Each row was made from one path, in order. Every step used is in the known rows, and no mark comes twice. Write each row's path.
Known rows
k/m/z/c/p: [-1.32 -2.58 -1.98 -0.08  1.02  0.48 -0.15  7.75  1.22  0.53  0.15  6.80
 -0.33  4.82 -2.70 -2.22  3.38 -0.27  0.42 -3.09  0.81 -2.02  3.44  0.40
  0.26 -0.61 -0.79 -1.82  0.92]
z/m/k: [-4.60 -1.17 -1.76  2.32 -0.34 -0.21  3.62  4.11  0.67  1.30 -2.96  2.85
  0.48  0.64 -1.19 -0.83  2.16 -0.31  1.03 -1.81  1.94  2.29 -0.65  2.88
 -1.84 -2.65 -1.12 -1.12 -0.15]
l/u/m/k/w/p: [-1.80 -2.00  2.59  2.84  4.36  3.33 -2.22  3.73 -1.48 -1.25 -3.69  2.72
 -0.18  2.62 -3.41 -1.14  5.41 -1.31  1.25 -1.82  2.75 -2.96  2.01  0.60
  0.16 -0.34 -1.31 -1.38 -1.13]
l/u/w: [ 0.03 -0.08  2.43  1.08  3.65  2.96 -3.24  0.15  1.07 -1.54 -1.67  2.79
  1.46 -0.06 -1.47 -0.50  1.24 -1.55  1.44 -2.38  0.01  2.07 -1.26  0.69
 -0.10 -1.96  0.16  2.28 -0.96]
k/m/z/c/p/f: [-1.12 -1.68 -0.51 -0.88  2.03  0.89 -0.69  6.77  0.55  1.01  0.70  5.32
  0.89  5.32 -3.14  0.23  3.69  0.19 -0.47 -3.44 -1.13 -2.00  3.93  0.41
 -0.66 -0.28 -2.72 -3.27  0.83]
m/z/c/k/w/p/f: [ 0.27 -3.93  0.70 -2.08  0.41  2.88 -0.63  3.35 -2.00  3.76  1.66  2.26
 -0.76  5.68 -2.56 -1.27  2.02 -0.87  0.55 -3.87  1.15 -2.09  7.08  0.82
  0.89  2.54 -4.32 -5.31  1.62]
w/p: [-1.73 -0.49  2.17 -0.82 -0.43  1.59  0.01  0.95 -2.16  0.84 -0.47  1.58
  1.96 -0.62 -1.95 -1.61  1.11 -0.16  1.05 -0.49 -0.73 -0.18  0.06  1.96
  0.69  0.84 -2.06 -1.56 -0.49]
c/k/w: [ 0.04 -1.87 -1.10 -1.13 -0.27  3.99 -0.91  2.23  1.98  0.94 -1.03  0.99
 -0.51  4.09 -3.47  0.08  0.57 -1.10  0.94 -4.98  2.52 -0.25  4.58  1.34
  2.48 -1.08  0.51  1.12  0.80]
u/c/k: [ 1.21 -0.06  0.99 -0.39 -1.44  2.36 -1.56  1.02  2.73 -0.34 -1.13  0.77
 -1.07  1.91 -0.35  0.59  1.13 -1.38  2.08 -5.02  0.06  2.78  3.95  0.27
  0.68 -1.17 -1.09  1.08  1.96]
w/z/c/k/m/p/f: [-2.61 -0.77  0.51 -2.48 -1.68  2.07  3.62  2.71 -0.71  5.89  2.33  2.43
  2.24  4.45 -5.48  0.01  1.51 -0.40 -0.12 -3.20 -0.31 -0.35  6.58  1.28
 -0.15 -0.52 -4.41 -1.56  4.48]
z/m/k/w/p: [-4.99 -3.31 -1.20  1.73 -1.06  1.92  2.70  5.40 -1.55  1.03 -2.13  3.79
  0.79  1.07 -2.99 -0.88  4.56 -0.35  1.06 -1.93  4.02  0.74  0.75  3.06
 -0.20 -0.69 -2.82 -2.84 -1.07]
u/w/z/m: [-2.07 -1.23 -1.33 -0.09 -1.22  2.15  0.11  1.06  0.35  2.07 -0.23  6.18
  0.99 -1.16 -0.91 -0.20  0.42  0.16  2.15 -1.77 -0.22  5.02 -1.22  4.11
  0.59 -1.27 -3.15  0.19  2.97]
z/c/p: [-1.86 -0.52 -0.24  0.14 -0.29 -0.74  0.50  5.88  1.72 -0.12  0.06  3.71
  1.50  2.86 -3.26 -2.23  0.83  0.08  1.80 -0.99 -3.24 -1.01  0.69 -0.46
 -0.32 -0.30 -2.42 -0.95  1.14]
c/p/f: [-0.43  1.11  2.34 -1.32  1.39  0.81 -0.77  2.98  0.68 -0.52 -1.04  1.90
  3.13  1.92 -3.07  2.79  1.49  1.19 -0.07 -2.74 -4.27 -0.84  0.86  1.33
 -0.17 -0.20 -2.90 -0.74 -0.09]
k/w/z/m: [-0.86 -1.66 -3.63  1.14 -1.66  3.56  1.00  3.76  1.18  1.18 -0.06  4.96
  1.02  1.16 -1.95  1.29  1.17 -0.89  0.90 -2.10  1.20  1.00  2.54  4.72
  2.31 -0.32 -3.64  0.26  2.58]
p/f: [-0.79  0.98  1.70 -0.95  1.58  1.81 -0.22 -0.01  0.15  0.72 -0.34 -0.52
  2.45  1.27 -2.03  2.33  0.20  0.04 -0.29 -1.86 -2.94 -0.19  0.94  1.94
 -0.87 -0.59 -1.74 -0.58  0.26]
m/k: [-2.69 -0.49  0.23  1.24  1.89 -0.44  2.74  2.76  0.54  1.60 -2.67  1.55
 -0.17  2.02 -1.51 -1.10  1.79  0.59  0.88 -0.97  0.82 -0.12  0.25  1.70
 -2.11 -2.55  0.98 -1.00  0.28]
m/k/w/p: [-2.80 -2.69  0.84  0.76  1.29  1.86  1.68  4.11 -2.00  1.38 -1.95  2.47
  0.08  2.30 -3.33 -1.54  4.26  0.57  0.61 -1.32  2.97 -1.81  1.93  1.83
 -0.65 -0.39 -0.85 -2.46 -0.44]
k/m/z/c: [-1.62 -2.70 -2.59  0.28  1.35  1.47  0.55  4.70  0.68  1.91  0.63  4.37
 -0.94  4.44 -1.54 -2.65  1.99 -1.59  0.31 -2.26  2.43 -1.40  3.45  0.98
 -0.10 -1.02  0.44 -1.83  1.32]
m/p: [-1.43 -0.03  2.06 -0.51  0.66  1.57  2.80  0.97  0.32  1.30 -0.81 -0.01
  1.99  1.74 -2.73  0.64  0.81 -0.54 -0.32 -1.68 -0.52 -2.48  0.66  2.39
 -0.45 -1.01 -0.11  2.01  0.21]
l/u: [ 0.82  0.76  1.63  2.21  2.46  1.99 -1.81  1.06  0.98 -1.39 -1.70  1.16
  2.09  0.63 -0.96  0.19  1.14 -2.21  0.41 -1.43 -0.32 -0.59  0.71  1.26
  0.97 -1.15 -0.65  1.46 -1.45]
f/p: [ 0.79  1.43  1.73  0.16  2.22  0.23  0.37  0.06 -0.41 -0.18 -1.23 -0.25
  0.78  0.03 -2.16 -2.36  1.59  1.15  1.66 -2.51 -1.36 -2.49 -0.68  2.55
  0.26 -0.34  0.38 -0.53  0.24]
w/z: [ 0.66  0.33 -0.22  0.08  0.27  1.51  0.79  0.89 -0.01  2.18  0.22  3.03
  0.82  0.50 -0.91 -0.31 -0.73  0.70  0.95 -0.14 -1.89 -0.07  1.64  3.55
  1.03 -0.01 -1.81 -0.32  2.89]

Which path is each row?
[-2.08 -1.55 -2.48 -1.11 -2.42  1.96  1.09  4.13  0.71  4.32  1.43  4.92
 -0.28  3.45 -3.83 -3.24  0.39 -0.84  1.85 -2.62  1.46  2.15  5.48  0.66
  1.67 -0.71 -2.22 -1.75  4.49]
w/z/c/k/m
[-1.13 -1.73 -0.55 -1.49 -2.49  4.14  3.06  2.20  0.31  4.05  0.72  2.08
  2.09  3.27 -4.09  3.91  1.49 -0.33 -0.53 -5.05  1.24  0.19  5.96  4.83
  1.97 -0.08 -5.78  0.28  3.29]
c/k/w/z/m/p/f
[-1.10 -2.50 -2.00 -0.45 -3.22  3.87  3.36  3.20  0.80  4.01  0.21  3.37
  0.82  3.10 -3.71  1.67  1.29 -1.22  0.21 -4.83  3.11  0.28  5.50  4.85
  3.04 -0.25 -3.92  1.31  3.16]
c/k/w/z/m/p
[-3.45  0.11  1.38 -0.49 -0.83  1.99  3.78  1.25 -0.15  1.42 -0.42 -0.04
  4.18  0.90 -2.92  3.88  1.42 -0.88 -1.25 -2.68 -1.31  0.07  0.30  3.55
 -1.05 -0.97 -4.10  0.59  0.07]
z/m/p/f
[ 0.36 -2.60 -1.52 -1.23  0.25  3.03 -0.91  2.84  0.75  2.58 -1.04  3.42
 -1.66  4.42 -1.87 -0.77  1.64 -0.91 -0.18 -6.04  4.90  0.31  5.42  2.30
  2.44 -1.68  1.86 -0.22  0.68]
c/k/m/z
[-1.56 -1.85 -0.53 -0.07  0.41  3.01 -2.55  2.96  0.72  2.63  0.81  6.74
 -0.12  2.64 -3.82 -3.79  2.09 -1.78  2.59 -3.66  2.21  4.36  4.01 -0.40
  1.49 -1.82 -2.21 -0.19  3.16]
l/u/w/z/c/k/m
[ 0.12 -4.82 -0.68 -1.15 -0.30  2.53 -0.18  4.38 -1.30  3.40  1.24  3.46
 -2.18  5.43 -2.21 -3.76  1.75 -1.36  1.33 -3.43  2.98 -2.23  6.49  0.91
  2.03  1.95 -2.46 -4.26  1.46]
m/z/c/k/w/p
[-2.70 -1.80 -0.83 -1.32 -2.46  1.83  3.92  4.02 -0.12  5.64  1.76  3.75
  0.90  4.10 -5.14 -2.62  1.36 -0.77  0.96 -3.06  1.72 -0.28  5.89  1.21
  1.03 -1.01 -2.67 -0.22  4.40]
w/z/c/k/m/p
[-4.14 -1.14  1.04 -2.87 -1.23  2.26  2.80  3.27  0.15  3.87  1.16  0.13
  2.07  4.97 -6.05  0.30  1.95 -1.24 -0.10 -4.26  0.85 -0.46  5.05 -0.49
 -0.95 -1.45 -2.39 -0.57  1.83]
z/c/k/m/p/f
[-0.13 -1.70 -2.62  0.37  0.11  2.33  0.82  3.96  1.19  2.25  1.71  3.89
 -0.01  3.67 -2.72 -1.82  0.17 -0.57  1.68 -0.08 -0.84 -1.81  4.25  1.79
  0.77  0.66 -2.90 -1.34  4.10]
k/w/z/c
[-0.45 -2.44 -3.59 -0.21 -3.14  4.06  0.71  3.45  1.35  2.93 -0.29  4.58
 -0.06  2.50 -2.67  0.84  0.61 -1.06  1.43 -4.47  2.70  2.53  5.12  4.32
  3.51 -0.40 -3.64 -0.04  3.26]
c/k/w/z/m
[-0.48 -0.89 -1.41 -0.58 -1.94  0.31  1.54  2.44  0.69  4.40  1.32  3.28
 -0.48  3.01 -2.11 -3.54 -1.57 -0.50  2.40 -1.30 -1.44  1.39  4.54  1.14
  0.88  0.09 -3.28 -2.03  4.83]
w/z/c/k
[-3.03 -0.49  0.86  1.45  3.17  0.65  0.94  2.37  0.67  0.64 -3.60  1.70
 -1.35  2.84 -2.17 -0.96  1.60  0.54  1.61 -1.82  0.23 -1.04  0.17  0.91
 -2.43 -2.22  1.40 -0.59  1.41]
u/m/k
[-3.28 -1.18 -2.19  2.51 -0.92 -0.34  4.22  3.64  0.10  3.22 -1.71  5.02
  0.33  0.14 -0.72 -0.79  1.73  0.74  1.40 -0.70  0.96  2.46  0.62  4.49
 -0.85 -1.87 -3.11 -1.96  2.71]
w/z/m/k
[-2.04 -2.34 -2.75  1.86  1.42  0.54  3.42  5.67  0.83  3.42  0.25  4.54
 -1.47  4.50 -2.68 -2.74  2.08  0.51  1.68  0.08  0.71 -1.85  3.98  1.47
 -1.47 -0.76 -2.03 -2.78  4.12]
m/k/w/z/c
[-3.60 -1.72 -2.07 -1.35 -2.20  1.84  0.56  4.30  1.32  2.46  0.56  2.62
  0.10  3.98 -4.42 -3.23  0.86 -1.87  1.68 -3.74  2.49  2.01  4.18 -0.85
  0.58 -1.61 -0.19 -0.84  1.90]
z/c/k/m
[ 0.12 -0.95 -0.57 -0.58  0.72  1.74 -0.12  5.96  1.14  1.50  1.66  4.96
  1.97  4.47 -4.32  1.22  1.82  1.11  0.78 -1.33 -4.17 -2.40  4.26  1.08
  0.37  1.50 -6.09 -2.79  3.67]
k/w/z/c/p/f
[ 2.40  1.05  2.38  3.32  2.14  2.59 -3.29  1.05  2.41 -3.71 -1.73  1.28
  0.79  0.03  0.63  1.52  3.01 -2.42  1.08 -2.33 -0.65  0.80  1.75  0.32
  0.15 -1.27 -1.94  2.12 -0.34]
l/u/c
[-0.38 -1.66 -1.58  1.57  2.20  1.73  2.26  3.80  0.64  2.62 -1.27  4.10
 -0.94  3.25 -2.21 -0.21  2.63  1.39  0.58 -1.05  1.79 -1.62  3.62  3.44
 -0.34 -1.40 -0.54 -1.31  2.88]
m/k/w/z
[ 0.28 -1.51  0.80  0.53  0.80  1.49 -1.62  1.26  0.74  2.80  0.74  4.97
 -0.46  2.02 -1.79 -3.91 -0.13 -1.65  3.34 -2.16 -0.43  3.57  3.00  0.09
  0.86 -1.08 -2.97 -0.54  3.53]
l/u/w/z/c/k
[ 0.55 -4.20 -2.19 -0.52  2.09  3.34 -1.81  4.30  2.09  1.89 -0.29  2.88
 -4.07  7.95 -2.11 -2.40  0.43 -1.98  2.05 -5.13  2.46 -2.98  6.56  0.32
  1.28  0.47  0.33 -1.69  3.35]
u/m/z/c/k/w
[ 2.54 -1.56 -1.63  2.98 -1.74  5.36 -2.84  3.52  3.08 -0.93 -0.78  5.02
 -0.35  1.12 -0.35  2.47  3.52 -3.28  1.90 -5.58  2.75  3.60  6.50  2.72
  3.94 -0.51 -5.67  1.53  2.69]
l/u/c/k/w/z/m
[-0.25  0.61  3.53  1.75  3.73  3.11 -0.89  0.66  0.52 -1.37 -2.50  0.17
  1.84  1.92 -2.54  0.93  1.95 -2.52  0.14 -2.46 -0.47 -3.69  0.89  1.33
  0.24 -0.77 -0.47  3.39 -0.14]
l/u/m/p
[ 2.18 -3.64 -1.19  1.91  4.04  3.69 -3.99  4.44  2.34  0.23 -1.10  3.05
 -3.13  7.38 -1.57 -2.19  1.48 -3.71  1.71 -5.03  2.96 -3.24  6.96 -0.40
  2.18  0.27 -0.48 -0.64  1.81]
l/u/m/z/c/k/w
[ 3.45 -1.63  0.48  1.79  1.90  4.12 -4.29  2.97  2.31 -1.03 -1.78  3.83
 -2.11  3.43  0.34  0.91  4.94 -3.16  0.43 -6.96  4.84  1.42  6.90  0.76
  2.45 -1.97 -0.21  0.96  0.02]
l/u/c/k/m/z
[-0.08 -0.56  0.61 -1.08  1.11  2.05 -0.70 -0.29  0.00  2.12  0.25  4.64
  0.26 -0.02 -1.42 -0.78 -0.05  1.05  1.68 -1.33 -1.27  2.72 -0.27  2.79
  0.21 -1.12 -1.01  0.33  3.45]
u/w/z
[ 2.08 -2.26 -0.74 -0.38  0.01  3.60 -2.30  2.99  2.03  0.42 -0.91  3.82
 -3.02  3.68 -0.10  0.72  3.66 -1.41  0.66 -7.08  4.36  1.95  6.54  1.31
  1.62 -1.51  0.56  0.21  1.84]
u/c/k/m/z
[-2.80 -2.50 -1.62 -2.24 -1.62  2.39 -0.38  2.86  0.42  4.29  1.54  6.34
 -0.81  3.16 -4.34 -3.92  1.00 -0.31  3.00 -3.61  1.96  4.86  3.75  0.10
  0.42 -1.68 -1.42 -0.92  4.74]
u/w/z/c/k/m
[-5.06 -2.40  0.31  0.67 -0.01  2.26  2.35  4.02 -2.19  1.41 -1.82  2.56
  1.98  1.31 -3.67  1.80  4.92  0.13  0.03 -2.25  2.12  0.73  1.40  2.86
 -1.43 -0.19 -4.86 -4.04 -0.99]
z/m/k/w/p/f
[-4.13 -1.99 -1.31  1.28  0.15  0.40  2.80  2.80  0.04  3.12 -1.74  6.66
 -0.39 -0.30 -1.15 -1.25  2.21  1.26  2.27 -1.71  1.13  4.91 -1.42  3.82
 -1.87 -2.75 -2.29 -1.33  2.96]
u/w/z/m/k
[ 0.70 -2.15 -1.17  0.40 -3.91  4.51  1.89  3.22  2.24  1.75  0.01  3.82
 -0.44  2.64 -1.78  3.12  3.20 -1.59  1.41 -5.95  2.79  1.67  6.58  3.79
  2.26 -0.43 -5.23  1.93  4.27]
u/c/k/w/z/m/p
[ 0.87 -1.54  0.47  2.69  5.11  1.33 -2.93  2.97  1.01 -0.40 -1.18  3.11
 -1.56  4.44  0.37 -2.40  0.87 -3.27  1.36 -1.61 -0.69 -3.42  2.79 -0.01
 -0.19  0.00 -0.84 -1.08  1.09]
l/u/m/z/c
[ 1.56 -1.62 -1.64 -1.10 -0.87  3.71 -0.29  2.01  1.25  3.12  0.06  3.18
 -0.69  3.77 -3.17 -0.11 -0.04  0.10  1.22 -3.88  1.43 -0.09  5.90  2.96
  3.28  0.05 -1.76  0.02  3.72]
c/k/w/z
[-3.38 -2.66 -0.07 -2.76 -1.71  2.51  2.31  2.97 -0.09  5.59  1.77  5.36
  0.16  3.56 -5.74 -3.02  1.58 -0.29  1.96 -3.96  2.15  2.59  4.06  0.51
  0.15 -1.81 -1.70  0.39  4.90]
u/w/z/c/k/m/p
[ 0.06 -2.77 -0.86 -0.42  1.52  1.11 -0.99  2.69  1.36  2.76 -0.32  2.41
 -3.60  6.10 -0.94 -3.32 -0.80 -1.67  2.37 -3.85  0.25 -1.47  4.72  0.08
  0.20  0.15 -0.06 -2.16  3.44]
u/m/z/c/k
[ 3.28 -1.17 -0.79 -0.27 -1.35  4.47 -1.91  2.23  2.59  0.96  0.02  3.48
 -2.09  3.01 -1.39  1.56  1.76 -0.36  2.10 -4.85  1.26  1.54  7.10  2.09
  2.39 -0.06 -2.83  0.59  4.83]
u/c/k/w/z
